Known rows, with every way that one mark hangs from another:
{q539 q256 {q375 q576} {q747 q168}}: [ 15  -9  54  -7 -18  36 -30  57  23  11 -20 -43  34  22 -26  -5   9 -19
  -8  27 -21  11 -11 -47   6  16  14  15  -3 -20 -48   0 -71 -34 -17   9
  26  -6  15   5  22]
{q375 {q539 {q747 q168}} q925}: [-57 -22  22  25 -30   7 -12   8  12   9 -22 -24  28  21 -27 -19  -8  -9
  11  14 -23 -31   3 -42  -4 -32 -46   1  -3 -29 -28 -38 -15 -48  39 -44
 -24  -5   1  10  -5]
{q797 {q86 {q539 q256 q375 q747 {q980 q717}}}}: [ 25  55  22  26   2 -14 -37  -7  21  10  22  32  44  12  28  36  -8 -33
   2  25   6  47 -18 -14  -7  39  12  17  18  20   2  17 -33   0 -29  55
  11  -4  33  22  -4]
{q539 {q86 q797} {q375 q925} q747}: [-29  32  29  22  13 -19 -14 -14  20 -20  -9 -33  55  19  22  16 -20 -56
 -12 -24 -21   3 -33   2  11  -9 -59  20  33  -7 -50   2 -41 -17  28   3
  52 -15  33  14  63]
{q747 q168 {q539 q375} q699}: [-15  21 -42 -13 -27   6  16 -28  22 -18 -28 -10 -19  -8 -10   4 -22  31
   4  16 -28  36  62 -20  71  21  27  15  -4  55 -61 -29  -2   0 -53  -8
 -56   6  -6 -15  -1]
{q507 {q768 q392 {q980 q539 q717}}}: [ 46 -42 -14  16  66  46 -52   8 -29 -51 -19  51 -74 -39  25   2   2  39
   1  24  21 -15 -10  81  -5 -39  87 -33 -29  43  26  43  20  -1  -5 -18
 -48  27   7 -54  14]
{q768 q392 q507 {q980 q717}}: [ 64 -24 -28  21 104  51 -48 -21   0 -64 -36  16 -57 -63   5 -31  29  47
  12  16 -11 -47  28 106 -11 -26  51 -45 -20   9  32  75  63  -3 -18 -23
 -48  -3  14 -48 -16]
{q576 q375}: [-15 -11  15 -19 -24  26  49   8 -11   8 -11 -38   0 -26 -19 -22   0   7
  -4 -21  -8  -2  -8  23  13  19  20  16 -15   9  -9  -9  23 -45  52  14
 -17  19 -41  11  -8]
{q539 q980}: [  5  27 -37 -13   5  28  18 -24 -18  14   4   2 -66   0 -25 -28  47  45
  17 -24  13   6  -6  -5  14  32  35 -18  14   8  20  23  -1  -4  -6  24
 -37  43 -30 -19 -53]
{q269 {q256 q539}}: [  1 -11 -49 -27 -47  14  -3  23  25  20 -29  34 -31  21 -35   9  16  72
   1   8  48  15  -3  -8   3  -3   5  16 -29  -5  44  10  -3  12  -3 -11
  -8  21 -55  16 -24]
{q797 {q86 {q539 {q256 q269} q375 q980}}}: [ 28  42  -2   0 -41 -44 -15 -12  25  14  25  37  31  13   7  31   8 -28
   4  11   1  44   3 -26  -4  43   7  -9  -6   2  10  20  -7  16  -8  55
  23 -25  25  22 -20]
{q980 q717}: [  7  32  -3   4  23  64  -6 -21  -8  -1  -2  33 -46 -29   6  -2  14  25
   1   9  38 -17 -16  21  -6  42  41  23   3  24  33  -4  -4  -9  20   8
 -45  49  -6  13 -36]
{q375 {q539 q86 q747} q925}: [-62 -14  12  28 -14 -22  10 -18  -6   6  -7 -29  52  13 -17  -7  -1 -22
  -3 -20  -4 -41 -24 -31  -5 -41 -84   5  15 -32 -22 -33   3 -36  44 -51
   0 -26  -7  27  14]
{q507 {q768 q392 {q980 q717}}}: [ 48 -33 -20  23  81  62 -43  -8 -31 -60 -32  47 -77 -34  12   1  22  53
   9  -7   4 -35 -11  88  15 -46  76 -46 -22  46  20  46  29  -4  -2 -14
 -58  13  -1 -50  13]
{q980 q539}: [ -4  -1 -14 -29 -43   6  -5  11  -5   9   6   6 -32 -19   3 -23  -4  16
 -12  37  34  27  -6  -1 -25  40  47  20 -19  26  16  13  -1 -17  19 -12
 -14  58 -13 -12 -22]
{q925 {q375 {q539 q256 q747 q980}}}: [-15  -9  14  24  -8  14   7  41   3  47  12 -21  25  -2 -22 -21   1 -18
   9  -5  -7 -25  -7 -30 -36 -19 -22  -1  -3 -22   1 -14  -6 -32  11 -23
  -1 -13  -1  29 -26]
{q256 {q539 q375 q747}}: [-22   2 -10  12 -28  27  -2  34  37  -8 -25   0  23  17  16   2 -12  37
  16  -2  33  40 -22 -19   0 -20 -20  40   3 -31 -20  35 -49 -24 -14 -22
  22   2 -25  39  11]
{q86 {q539 q256 {q747 q168} q980} q797}: [ 40  29  31  -6 -20 -13 -55  -6  18  36  36   3   3  45   7  11 -25 -27
   8  41 -33  52  39  -7 -34  17  41 -35   3  42  11  17 -29   4 -36  64
   1  35  17 -39   2]
{q699 {q747 {q539 q256 q980}}}: [  0 -13 -36 -13  -8  25  10 -32  -2  24   9   4 -18  21 -21 -43   7  38
   6  -1  13  57  53  -7  21  46  12  18 -16  49  36   6  29  16 -10  40
 -31  23   0 -11 -41]
{q925 {q375 {q539 q86 {q980 q717}}}}: [-33  16   9  35  18  17  30 -19 -27  39  19  -7   7  -3  -6   2   6 -32
   2 -16  17 -55 -16 -12 -19  -2 -33  -6  30 -47   5 -32  -4 -16  14 -15
 -27  -9   0  38 -46]
{q576 {q375 {q539 {q86 q797} q747} q925}}: [-59 -22  49  12 -18 -23  38   8   1  15   1 -57  74  -6  -6  -3 -39 -65
  -6 -26 -33 -33 -19   5  -6 -37 -73  16   8 -33 -26 -48  20 -47  75 -16
  15 -28 -22  27  33]
{q269 {q256 {q539 q375 q747 {q980 {q768 q507}}}}}: [ 10 -10 -31   1   3  11 -18  33  37  -6 -30  22 -28  31   0  18  20  80
  27  -2  46  29   3  -1   2 -29  -5  16   1 -18  21  27 -19  35 -56  -4
  24   0 -20  15 -14]
{q699 {q747 q168 {q539 q375 {q980 {q768 q392}}}}}: [-21 -22  -3  12  17  33 -13 -48 -20 -21 -22  -3 -39  48   7 -25   3  54
  39  11 -11  55  81   2  50  17  36  -7   1  23 -24  -6 -11  11 -34  45
 -53  24  42 -33 -34]
{q717 {q980 {q539 {q86 q797}} q768}}: [ 13   9  -9   2  18 -16  11 -13 -55 -33   5  60 -53   8  37  21  12  10
 -12  25   6 -19 -20  14  -2   3  48 -17   8  22  40  12  21  28  -7  12
  -1  41   8 -20 -17]
{q539 q86 q747 {q980 q768}}: [-15  30  -7  11  57  10   9 -44 -61  -5  -1 -14 -54  34  13  -2  59  66
  29 -38  21   9 -12 -11  21 -24   6 -32  41  26 -19  -6 -17   4 -43  33
   1  18   8 -21 -21]
{q576 {q375 {q539 q86 q256 {q747 q699}} q925}}: [-50 -49  35   2 -14 -21  38  19  -6  25   0 -50  76 -21 -27  -5 -31 -39
 -29 -33 -35 -30   0 -10   7 -32 -69  20 -14 -21 -26 -58  25 -31  36 -30
  11 -39 -28  41  31]
{q576 {q375 {q539 {q86 q797} {q747 q168}}}}: [-45 -25  53   8 -21   1  25  -1 -10  13  -4 -51  50   6 -11   4 -17 -43
   4 -11 -26 -15   3 -10   6 -37 -31  -4  10  -9 -32 -45  -4 -59  35   8
   1  -1 -32  24   1]
{q717 q980}: [ 15  15 -32   5  -2  25  23  -9 -31 -19 -24  47 -46  -6 -25  -1  38  37
  -4   0  -2 -32 -32  -7  29  10  38 -12  -1  18  43  46  12 -19   7   7
 -28  33 -34  -3 -35]
{q576 {q375 {q539 q86 q256} q925}}: [-38 -60  45   3 -24 -27  55  11  -6  26  23 -46  68 -22 -33 -14 -13 -58
 -30 -34 -26 -44  -5  -2  -2  -7 -56  15  -6 -54  -6 -59  34 -25  74 -21
   6 -36 -25  45   5]
{q539 q86 q256 q375 q747}: [ 13 -14  31  15  12  -1 -14   7   8  -3  11 -23  50   2 -10   8  27 -13
 -23 -24   9  21 -21 -30  15   1 -15  21  15  10 -28   9 -51 -15 -18   9
  57 -12  16  42  26]
{q539 {q86 q797} q256 {q375 q576} q747 q980}: [ 22  32  36  -4  27 -11  -9  19   8  22  25 -40  38  27  -1  15  13 -66
  -9 -25 -16   6 -36 -26  -3   8 -29  -5  49 -35 -19  13 -53  13 -31  40
  62 -17   7  -1  32]
{q168 {q747 {q539 {q256 q269} {q980 q768}} q699}}: [ 17  10 -73 -40 -10  -5  22 -21  20  18   8  27 -50   6 -10 -15 -25  93
  52 -37 -18  26  59   4   5  -8   3 -17 -45  91  22 -31  16  57 -73   0
  -7  -3  -9 -40 -23]
{q86 {q539 {q256 q269} {q375 q925} q980} q797}: [ 42  28  23  -4 -42 -59 -25   4  57  32  55  22  30  16  19  26 -44 -73
   0  14 -19  33  28   0 -43  35  -7  -9 -13 -24  31  20  -7  49  25  43
  37 -23  37   2  19]
{q717 {q980 {q539 q375}}}: [ 16   2 -10  11 -21   0  12  21 -11 -18  -6  46 -21 -13   4  11   2  -3
 -17  37  20  -1 -36 -20  10  22  45  22   0  -5  36  51 -22 -11   2  -2
  -2  36 -12  10 -20]
{q86 {q539 q256 q375} q797}: [ 52  18  32  -4 -40 -28 -31   5  50   0  41  14  42   5  32  20 -50 -69
 -19  24 -25  40  13  33 -40  44  24  13  -9  28  15  33   0  23  14  22
  16  10  19   4  35]
{q768 q392 q507 {q980 {q539 q747}}}: [ 48 -44 -27   4  56  10 -63  19   7 -53 -39 -16 -32 -47   7 -45  10  47
  11  46 -12   2  30  75 -29 -51  46 -42 -38  23   7  92  48 -28 -28 -39
  -7   0  14 -68  12]

Rows:
[-30  57 -41 -25 -13 -45  44 -32  20 -14 -14 -31  36 -15  17  18 -58 -47
 -20 -19 -40  -5   5  17  43  14 -59  27  21  13 -54 -31  43  29  -4 -30
 -10 -44  -9 -20  71]
{q747 {q539 {q86 q797} {q375 q576 q925}} q699}
[-38 -13 -18  -7 -16  28   5 -76 -31   5 -20 -13 -10  54 -22 -25  10  36
   0  14   4  45  67 -17  51  34   0   0   0  46 -15 -25   3 -13 -16  41
 -43  24  12 -14 -38]
{q699 {q747 q168 {q539 q86}}}
[ -1  -1 -42 -28 -35  -7  -6  -1  17  17 -16  32 -15  31 -22  25  10  39
  -7  -4  37   8  -3   0   3  -7 -15   2 -10  -6  39   0  -1  25  -6   3
  11  17 -48  16 -10]
{q269 {q256 {q539 {q86 q797}}}}
[ 43 -46 -35   9  55  42 -34  -3 -31 -64 -41  27 -73 -23  -3 -13  31  63
   9 -20 -17 -25  -7  81  25 -55  68 -60 -30  50   4  58  42 -12   0 -20
 -47   5 -13 -61  22]
{q507 {q768 q392 q980}}
[ 26   3  -7  -7  15  24 -18  22   0  34  16  -4 -27   1 -34 -28  44  41
  12 -13   6  28  -2 -32  -4   7  32 -11  -2  30  22  19 -25 -11 -28  32
   9  30 -12  -9 -29]
{q539 q256 q747 q980}
[-27   5  -9 -10 -29   6  36   1   2  -3 -13 -16  30  28   7  13   1  -1
 -12 -19  31  -2 -36 -11   8   4 -46  20  30 -86 -24  15 -29   2  -8 -23
  18 -23 -39  36   9]
{q256 {q539 q86 {q375 q576}}}
[-33  32 -54  -6  -8 -40  47 -48  13 -18 -10 -18  22 -24   3  10 -32   1
 -19 -29 -16  12  20   2  62  11 -43  33  12  31 -51 -29  33  20 -17 -33
 -21 -37  -6   4  42]
{q747 {q539 q86 {q375 q925}} q699}
[ 58 -72 -21  -2  39  21 -49  27 -23 -46 -12  35 -60 -33   3 -14  13  41
  -9  11  -5  -4   3  70  -4 -41  85 -48 -46  46  19  50  34   2  -7 -22
 -26  15   1 -59  22]
{q507 {q768 q392 {q980 {q539 q256}}}}
[ 11 -25  -3 -39 -49 -34  -9   6 -10  35  35  18  -6 -17 -15  -1  18  -1
 -25  23  49  23  14 -37 -31  30  23  -4 -33   4  34 -13  -3  12  15  10
  40  16   7  16 -25]
{q980 {q539 q86 {q256 q269}}}
[ 55 -25 -48  -7  30  14 -18   8  20 -33  -9  -6 -41 -38   3 -47  17  21
 -21  46   9   3  18  59 -28   9  33 -12 -28  20  31  71  63   3 -18 -31
 -10  -1  -6 -39 -28]
{q768 q507 {q980 q539}}
[ 13 -16   6 -32 -56 -10 -37  53  19  38  13  14  -4 -20 -10 -12  -2  20
  -1  50  47  47  10 -46 -47   7  35  15 -54  32  29   5 -21 -17  14   4
  46  27  11   7 -10]
{q980 {q539 {q256 q269} q747}}
[ 21   8  32 -18 -41   7 -19  71  44  23 -17 -20  41  -6 -21   7   7 -14
   9   9  17  12 -23 -54 -18  -5 -17  20 -34 -24 -11  16 -43 -19  19   2
  68 -42  11  29  30]
{q539 {q256 q269} {q375 q576} q747}
[ -9  13 -16   8  22  -5  22 -19  -1 -19  18  21 -20  39  47  19   8  14
  15 -36  19  19  -3  14   4  -4 -17  -4  45 -59  -6   6 -20  55 -36  15
  17   0  -7  20 -14]
{q256 {q539 {q86 q797} q375 {q980 q768}}}
[ -43   34   22    8   16  -12   27  -22  -14   30   20  -19   24   15
   -2   10  -18  -93   -5  -11  -10  -87  -42   -7  -29    3  -84   -9
   52 -105   12  -49   14   15   47  -24  -26  -28  -14   -1   -1]
{q375 {q539 {q86 q797} {q980 q717}} q576 q925}
[ 27  45  13  -1 -13 -30  -5  -5   0  -4  19  17  24  27  30  26   3 -33
  -1  13 -18  26 -16   4  -7  49  13  -4  15  -5 -11   8   8  27 -18  41
   2 -23  27  -4  -1]
{q797 {q86 {q539 q256 {q375 q576} {q980 q768}}}}
[ 22   6  51   4  57  11 -50  11 -25  -4  43  42 -24 -12  78  25 -19 -12
 -11  51  44  17   2  26 -59  14  50  24   1  47  29 -49 -14  44 -15  21
  25  50  60  -2   7]
{q980 {q539 {q86 q797} q256 q747} q717 q768}
[  6  10 -14   5 -18   7  -4  23 -25  -3 -17  39 -28  -5  -5   3   7  26
  -6  46  22   4 -36 -29   1  -4  45  10  -8  27  39  48 -17 -34  -5   1
  -1  47 -19  -9 -16]
{q717 {q980 {q539 q747}}}
[ 34  -9   5   6  -7 -26   2  14 -11 -11  24  50   4  -8   7  24   1 -45
 -39  27   2  -6 -27 -15   1  26  32   8   9  -6  46  35 -17  15  -6  16
  31  27   1  16  -6]
{q717 {q980 {q539 {q86 q797} q256 q375}}}
[ -9  40  35  51  77  37 -12   7   2 -15   1   7 -30   7  47  11   0  16
  32  -5  21   3 -26   3   3   1   1  35  35 -24 -16 -11 -55  21  -8  15
  -5   5  55   8   2]
{q539 {q375 q925} q747 {q980 q717 q768}}
[-16  31 -52 -29 -20  -3  42 -40  19  -3 -19 -26  15  15  -6   1 -52  32
  19 -40 -27   8   7  13  30   0 -47  16  -1  58 -35 -15 -13  15 -61 -31
  -5 -17 -27 -26  29]
{q168 {q747 {q539 q86 {q375 q576}} q699}}
[-56 -32  43  14 -30  -3  40  31   9  18 -12 -55  59 -18 -19 -19 -34 -32
   3 -14 -23 -26 -18  -4  -7 -33 -53  29 -11 -32 -22 -38  18 -61  78 -30
  -5 -22 -30  30  19]
{q576 {q375 {q539 q747} q925}}
[ 15 -42  22 -11  21  -3 -60  54  -9 -41 -15  16 -19 -29  53   4 -28  47
   6  27  -7  42  28  27 -20 -20  64  13 -42  51 -30   3 -14  25 -47 -30
  14  28  49 -23  47]
{q980 {q539 q256 q375 {q747 q699}} {q768 q392}}
[   6    5   16  -17   -8  -42   28    4    4   42   31  -22   26   13
  -38   13   34  -53  -16  -36    8  -28  -16  -55    6   29  -57  -17
   16 -110    0  -17  -29   41   17   25   57  -70   19   26    0]
{q539 q86 {q256 q269} {q375 q576 q925} q980}
[ -9 -10  14  39  59  31 -28  -9 -14 -27  -8  15 -33 -17  26  -4  20  44
  56  -8  14 -31   9  18 -25 -55   8 -20  22  -3  15   0  15  -4 -30 -23
 -35  15   8  -3 -34]
{q375 {q539 q747 {q980 q717 {q768 q392 q507}}}}
[-18 -43   3  -1 -54 -28   5  24  33  27  16  15  30 -19 -40 -17   2 -25
  -3  -8  -4 -44  13 -39 -33  -9 -51  -2 -42 -49  32 -39  33   3  74 -44
   8 -39  -1  40 -19]
{q375 {q539 {q256 q269}} q925}
[  0  -8  28 -22 -31 -39  20  15  14  23  11 -24  55   3 -31  15  17 -60
 -32 -24   3 -36 -19 -40   0  25 -63   2  -8 -88 -14 -24 -15  23  47  -3
  67 -75  24  39  31]
{q539 q86 {q256 q269} {q375 q576 q925}}
[-46  30  30   7 -20   3  18  22 -13  32 -19 -54  58  19   0   2 -29 -70
  -2  -1 -20 -61 -41  -9 -40 -30 -71  -6  19 -43 -36 -24   5 -47  38 -39
  11 -35  -9  13  26]
{q925 {q375 {q539 {q86 q797} q747} q576}}
[  0 -14  18  19  30 -16  -9  -5 -14   5  36   6   3  17  12   2  24 -14
  17 -26  -8 -14   5 -18 -23 -41 -23 -28  23   4  15 -32   9  22 -19   2
  12  -1   0  10 -20]
{q375 {q539 {q86 q797} q256 q747 {q980 q768}}}
[-57 -39  36   8 -25 -20  63  -7 -13  16   6 -52  56 -16 -23 -11 -17 -48
 -18 -35 -20 -46 -14   3   7 -15 -62  15   5 -54 -19 -52  33 -39  78 -25
  -9 -30 -33  36   5]
{q576 {q375 {q539 q86} q925}}
[ 27 -18 -22   9  51  18  -1 -19 -52 -77 -42  52 -70 -16  13  -3  48  77
  22 -13 -28 -53   4  56  18 -25  61 -49  -1  22  28  54  58  10 -25  -7
 -26  22   8 -34 -17]
{q717 {q980 {q768 q392 q507}}}
[-23  36 -51 -32 -13 -15  14 -70 -12  -8 -14  -5 -25   8  -8  11 -16  16
  -5   4 -43  18  71  -4  62  12  13 -26   9  76 -49 -52  28  11 -54  12
 -49  16 -12 -39   1]
{q747 q168 {q539 {q86 q797}} q699}
[ 28  13  44  12  61  25  10  32   1   6  31   8 -23  -4  22   4   7 -33
  -5  -3   1 -34 -23  13 -16  52   9  26  24 -81  12 -32 -20  67   5  11
  -5 -19  44   5  -3]
{q539 q256 {q375 q576 q925} {q980 q717 q768}}
[-38  44 -45 -21 -15 -38  57 -35   8 -10 -21 -38  31 -17   0  12 -39 -18
 -22 -22 -21  -6   2  -1  55  13 -57  32  19   4 -60 -31  36  18 -11 -41
 -20 -52 -15  -9  57]
{q747 {q539 q86 {q375 q576 q925}} q699}
[ 26  30 -37 -22 -16 -59  32 -34  17  35  55  11 -14 -14 -16  -1  21  -9
  21 -16  13  24  41 -28   5   7   3 -26   6  17  33 -26  39  35  10  46
  22 -19  -1 -10 -27]
{q747 {q539 {q86 q797} {q256 q269} q980}}
[-16   8  37   0 -21 -11 -39   3   6  -1   6 -19  21  22  27  17 -23 -42
 -12  47  12  46   0 -26  -7  12  16  14  19  12 -41  -2 -72 -25 -16  17
  36  40  29  -3  17]
{q980 {q539 {q86 q797} q375 {q747 q168}}}
